What can hang from each mark:
bafar: dolo gomu timin
dolo: fefam fune
fune: bafar dolo gomu
fefam: bafar dolo
gomu: dolo
filut: bafar
timin: bafar fefam gomu
didaz: fefam
rikis: didaz fefam

Known rows, with every way that one mark hangs from another:
didaz{fefam{bafar{gomu{dolo} timin}}}: [  1 -11  27  25 -42 -21  28 -54  -2   1 -18   1 -29  20  20 -22 -13 -21
  16  -9  -3   5  -2  -3]
bafar{gomu}: [  1 -21  13   3 -18   2  -3 -21  17  -9   5  -3  -7   6  -9 -11  -1   0
  13  -3   7   1  -5   4]
fefam{dolo}: [  3 -10   0  32  -4   6   4   3  11   1   1  -1  -8 -20   1 -19  22 -15
  10   9  18   4  -4   6]
rikis{fefam}: [ -3  16  17 -12  -2  -8  13  -8   6  -1   3 -14  19   3  -6   3  -5 -10
  -9   0  -9  -8  15 -17]
filut{bafar{timin}}: [-12   7  20  11 -20 -38  14 -19   7  10 -14  10 -24  24  15   9 -10 -22
   9   4  -4 -17  21  -5]
fune{bafar dolo gomu}: [-28 -22  30  32  -5  14  20 -48   3  20 -16 -18 -24 -25  -4  -4   5 -19
  -3  21  36 -34   5  -9]
dolo{fune{bafar}}: [ -7 -14 -10  -5   4 -10  13 -16   2  30 -29  11 -41  28  -7   4   2 -29
 -11  -4  -4  -7   6  -7]
dolo{fefam{bafar{timin}} fune{gomu}}: [-33 -30  29 -23 -23 -20  42 -41   8  33 -40   2 -47  22   2   1  -4  -6
   3  13 -23  -8  16  -6]
bafar{dolo{fefam fune} gomu timin}: [-35 -74  42 -23 -42 -19  30 -45  42  25 -13  12 -64  19  -6 -46   6   3
  36  -7  -9  -2  -4  -1]
fune{bafar{dolo timin}}: [-24 -27  25  39 -23 -33  30 -29  -1  23 -25   4 -49  11  16 -27  -1 -25
   7 -11  10 -14   5 -12]
rikis{fefam{bafar{dolo}}}: [ 10  11  16  25 -23 -15  17 -15   5   8  -9 -11   2   0   8 -18   5 -35
  -9  -2   3  -4  16 -35]
rikis{didaz fefam}: [-17  15  11  -8 -21 -13  16  10   0   8  -8 -27  12 -17 -13  13 -18 -30
   2  -1  -6 -13  32 -33]
bafar{gomu{dolo{fune}} timin{fefam}}: [-14 -58  21 -22 -54  -7  24 -42  41  -9 -22   5 -53   4   4 -24   0 -12
  20  -5  -5 -12 -11  -1]
bafar{dolo{fune}}: [ -1 -51  -6  -5 -18   4   4  -4  33  19  -4  11 -34   4  -1 -29  21 -10
  11  -1   9   4 -13  -5]
didaz{fefam}: [ -3  20  12 -19   6   6  14 -14 -20  13  -1  -2  13  23  -1  -5  -7   8
   1   1 -13  13  -3  -1]
filut{bafar{dolo{fefam} timin{gomu}}}: [-29 -20  58   1 -48 -30  22 -62  13  24  -4  17 -39   6   4 -18  -2 -15
  41   4 -11 -22  24  -4]
rikis{didaz fefam{bafar{timin}}}: [-22  18  16  17 -41 -49  41   2  -9  18 -39 -25  -8   2   5  17 -25 -47
  -8  -2  -9 -17  50 -37]
timin{bafar fefam gomu{dolo{fune}}}: [  1 -25  -2 -24 -47   7   6 -44  24   4 -28  13 -36 -11  -7   7  -8 -25
  12   5 -10 -22   5   6]
bafar{dolo{fune} gomu timin{fefam}}: [-23 -70  29 -20 -59 -11  31 -36  43   8 -25   0 -52  23  -1 -42  11  -4
  23  -1   0  -5  -8  -7]
fefam{bafar{dolo}}: [ 13  -5  -1  38 -22  -7   4  -4  -1   9 -11   2 -18  -3  14 -22  12 -24
   0   0  11   3   3 -19]
fefam{bafar{gomu timin} dolo{fune}}: [ -3 -55   5  38 -47 -26  30 -26  38  16 -35   5 -58  20   3 -26  23 -37
  11   7  16   3   7   9]
rikis{didaz}: [-15  -1  -5   4 -19  -4   3  20  -5   9 -10 -14  -6 -19  -8   9 -12 -20
  12   0   3  -5  17 -17]
didaz{fefam{bafar{dolo{fune} gomu}}}: [  8 -33   9   0 -36   1  20 -42  15  27 -18   7 -33  41  -2 -38  13 -22
  12  -1   2  19  -8 -12]
fefam{bafar{timin} dolo{fune}}: [ -3 -34  -8  35 -29 -27  33  -5  21  25 -40  11 -50  14  11 -16  24 -37
  -1  10  10   2  11   4]
rikis{didaz fefam{dolo}}: [-14   5  10  24 -26  -8  20  13  11  10  -7 -29   4 -37 -12  -6   5 -47
  12   8  12 -10  28 -27]
didaz{fefam{bafar{dolo}}}: [  9  16   9  20 -14  -2  17 -20 -21  21 -12   0  -4  20  13 -26   5 -17
   2   0  -1  15  -1 -18]
timin{bafar{dolo{fune}} fefam}: [ -8 -18  -1 -19 -31   0  12 -14  21  20 -36   9 -37  11   0 -16  -1 -23
   4   7  -8 -11   2 -18]
fune{bafar}: [ -6  12   4  17   7 -12   8 -17 -18  15 -17   1 -19  12  -1   4  -7 -24
 -10  -5   0  -9   8 -10]
didaz{fefam{dolo{fune{bafar}}}}: [ -8  -5   1   9   7   1  30 -29  -5  43 -26   7 -37  30  -8 -20  16 -37
   1   8   1   9  -1  -2]

Rows:
[-11 -46  18   2 -56 -21  44 -51  10  40 -32  13 -41  40   4 -26  11 -14
  13   2  -6  10   9   7] -> didaz{fefam{bafar{dolo{fune} timin{gomu}}}}
[-27 -59  32 -32 -18  19  19 -38  29  28  -3   1 -41  -9  -9 -32  16   6
  26  10  -5  -4 -11  -9] -> bafar{dolo{fefam fune{gomu}}}
[-18 -17  37  18 -42 -21  27 -59   4  -7 -29  -5 -50   3  11 -18 -16 -32
  12 -12  -1 -24   0 -15] -> fune{bafar{gomu{dolo} timin{fefam}}}
[ -4 -33  24  35 -26  -7   6 -43  12  11  -6  -1 -39   6  -3 -35   4 -30
  16 -10  20  -7  -6 -14] -> fune{bafar{dolo gomu}}
[-19 -66   7   0 -34 -21  26 -10  38  23 -17  11 -52  14   8 -31  15  -5
  14  -5   6  -1  -5   2] -> bafar{dolo{fune} timin}
[-15   5  42  -8 -44 -28  20 -44  12  -5 -21  -2 -23  32   5  -2 -14 -23
  17   7 -11 -21  18 -15] -> filut{bafar{gomu timin{fefam}}}
[-49 -33  62  12 -21 -19  42 -63  -4  32 -23  -7 -55  -1   8 -29  -5  -9
  21   1  -5 -21   8 -16] -> fune{bafar{dolo{fefam} timin} gomu}
[-24 -12  33  30 -41 -20  42 -52  -7  13 -39  -7 -36   0  -1 -12   8 -30
   9  10   4 -21  20   8] -> fune{bafar{timin{fefam{dolo} gomu}}}
[ -1 -31  17  26 -40  -8  -5 -32  28   5  -8   2 -30   0  -2 -26  -7 -18
  23  -4  15  -8  -3  -2] -> timin{bafar{dolo gomu}}
[-18 -14  33  -3 -32  -5   6 -49   5  23 -10  11 -25 -13 -10 -13 -11  -5
  30   2 -12 -16  14   3] -> timin{bafar{dolo{fefam}} gomu}
[-23 -21  26 -28  -2  -8  18 -51   6  31 -24  12 -54  30 -22 -10  -8 -20
  12  -6 -20  -7   5  -9] -> dolo{fefam fune{bafar{gomu}}}
[ -5  12  17 -12 -31  -2   4 -32   5  -6 -27  -7  -9  13  -8   3 -22 -13
   5   6 -11 -14   9  -7] -> timin{bafar{gomu} fefam}
[-39 -20  48  -9  -1  27  19 -43   9  15   2 -15  -8 -40  -9 -12   4  14
  17  26  13 -25   3  -5] -> fune{dolo{fefam} gomu}
[-14 -44  15   6 -39 -33  19 -22  40  28 -17  21 -59  28  13 -20  12 -33
  21   3   6 -12  10 -11] -> filut{bafar{dolo{fune} timin}}
[-22 -22  30  33 -67 -29  40 -29  -6  26 -31 -16 -33  16   7 -30 -14 -33
  27  -6   5   5  18 -24] -> rikis{didaz{fefam{bafar{dolo gomu timin}}}}
[-39 -32  28 -23 -27 -14  49 -49   5  26 -52 -11 -52  30   0   1  -6 -17
  -8  12 -12 -23  11 -12] -> dolo{fune{bafar{timin{fefam}} gomu}}
[ 21 -14   3  38 -33  -2  -7 -32  14 -16  -2   2 -26 -14  11 -14   1 -32
  10  -8  13  -2  -7  -8] -> fefam{bafar{gomu{dolo}}}
[-20   5  25   0  -9  -8   5 -23  -1  24 -13   9 -27  -8   2 -18 -14 -10
  20  -1 -14 -11   7 -13] -> timin{bafar{dolo{fefam}}}
[  9  21   8  -2 -34   1  14 -31 -19  -3 -28  -6   6   5  -4  12  -1 -16
  -8  10 -11  -8  20  -7] -> timin{fefam{bafar} gomu}
[-17 -40  15 -21 -41  14  18 -36  31  20 -34  -6 -39   1  -3 -16   2 -14
   9  18  -1 -17  -3 -15] -> timin{bafar{dolo{fune{gomu}}} fefam}
[-23  -1  17  31 -49 -31  42  -8 -21  34 -36 -13 -27  11  17 -21 -13 -34
  16  -3  -1   4  22 -29] -> rikis{didaz{fefam{bafar{dolo timin}}}}
[-13 -16  28  27 -36 -35  15 -24  20  14  -7  13 -38  12  21 -21   2 -28
  23   2  10 -15  13 -14] -> filut{bafar{dolo timin}}
[ -7 -65   7  18 -62 -28  31 -36  28  26 -31  15 -54  17   6 -21  16 -21
  11   0   8  -3  13   8] -> fefam{bafar{dolo{fune} timin{gomu}}}
[-45  -8  51   7   7  16  25 -60  -9  30 -16 -15 -27 -28  -9  -7  -4 -11
   7  20  14 -34  11 -15] -> fune{bafar dolo{fefam} gomu}
[  5 -44 -11  -2 -40  -2  -4 -40  35  11 -15  22 -43 -13  -6   5  -4 -25
  17  -1   3 -17   2  17] -> timin{bafar gomu{dolo{fune}}}
[  7 -12  -2  -1 -18   1  23 -19  -1  36 -22  11 -25  35   5 -27  14 -22
   0   2  -5  19  -4 -16] -> didaz{fefam{bafar{dolo{fune}}}}
[ -8   0  23  26 -30 -26  39 -27 -16  25 -26   1 -21  30  23 -30  -3 -14
   4  -4  -4  11   5 -13] -> didaz{fefam{bafar{dolo timin}}}
[-12 -14  23 -24 -12  -9   6 -28  24  35  -4  25 -47  16  -3 -21   9 -28
  27   6 -13  -8   7 -24] -> filut{bafar{dolo{fefam fune}}}
[-20 -34   9  -7 -29  -9  37  -8  26  13 -35   1 -39   8   3 -21  22 -15
   8  14  -2  -4   3   2] -> bafar{timin{fefam{dolo{fune}}}}
[ -7 -13 -10   4 -37  -4  27   1  -6  45 -34  -2 -33  15  -2 -19   3 -42
  11   1  -2  13  13 -33] -> rikis{didaz{fefam{bafar{dolo{fune}}}}}
[-39 -18  49  20 -35 -13  40 -59   5  10 -40 -15 -38   4  -2 -17  -9 -21
   4   9  18 -35  14 -14] -> fune{bafar{gomu timin{fefam}} dolo}
[  1 -19   4  11 -16  16  32 -34   6  32 -24  -8 -23  17  -2 -18  26 -26
   2  24   7  14  -3  -1] -> didaz{fefam{bafar dolo{fune{gomu}}}}
[ -9 -18  32  23 -53 -23  38 -52 -12  24 -22   2 -18  25  12 -24   1  -8
  14  -1  -2   6  13   4] -> didaz{fefam{bafar{dolo timin{gomu}}}}
[ -5 -38  20  41 -59 -29  25 -38   9  12 -21   4 -31   2  12 -20   8 -17
  13  -2  12  -7  15   3] -> fefam{bafar{dolo timin{gomu}}}
[ -5 -51  13   1 -56 -27  12 -53  44  12 -10  28 -59   6   7   2   5 -36
  28   2   4 -22  13  12] -> filut{bafar{timin{gomu{dolo{fune}}}}}
[-28 -33  25 -19 -36 -26  39 -50  12  19 -49   0 -57  47  -7  -9 -11 -25
   0  -3 -14 -17   9  -9] -> dolo{fune{bafar{gomu timin{fefam}}}}
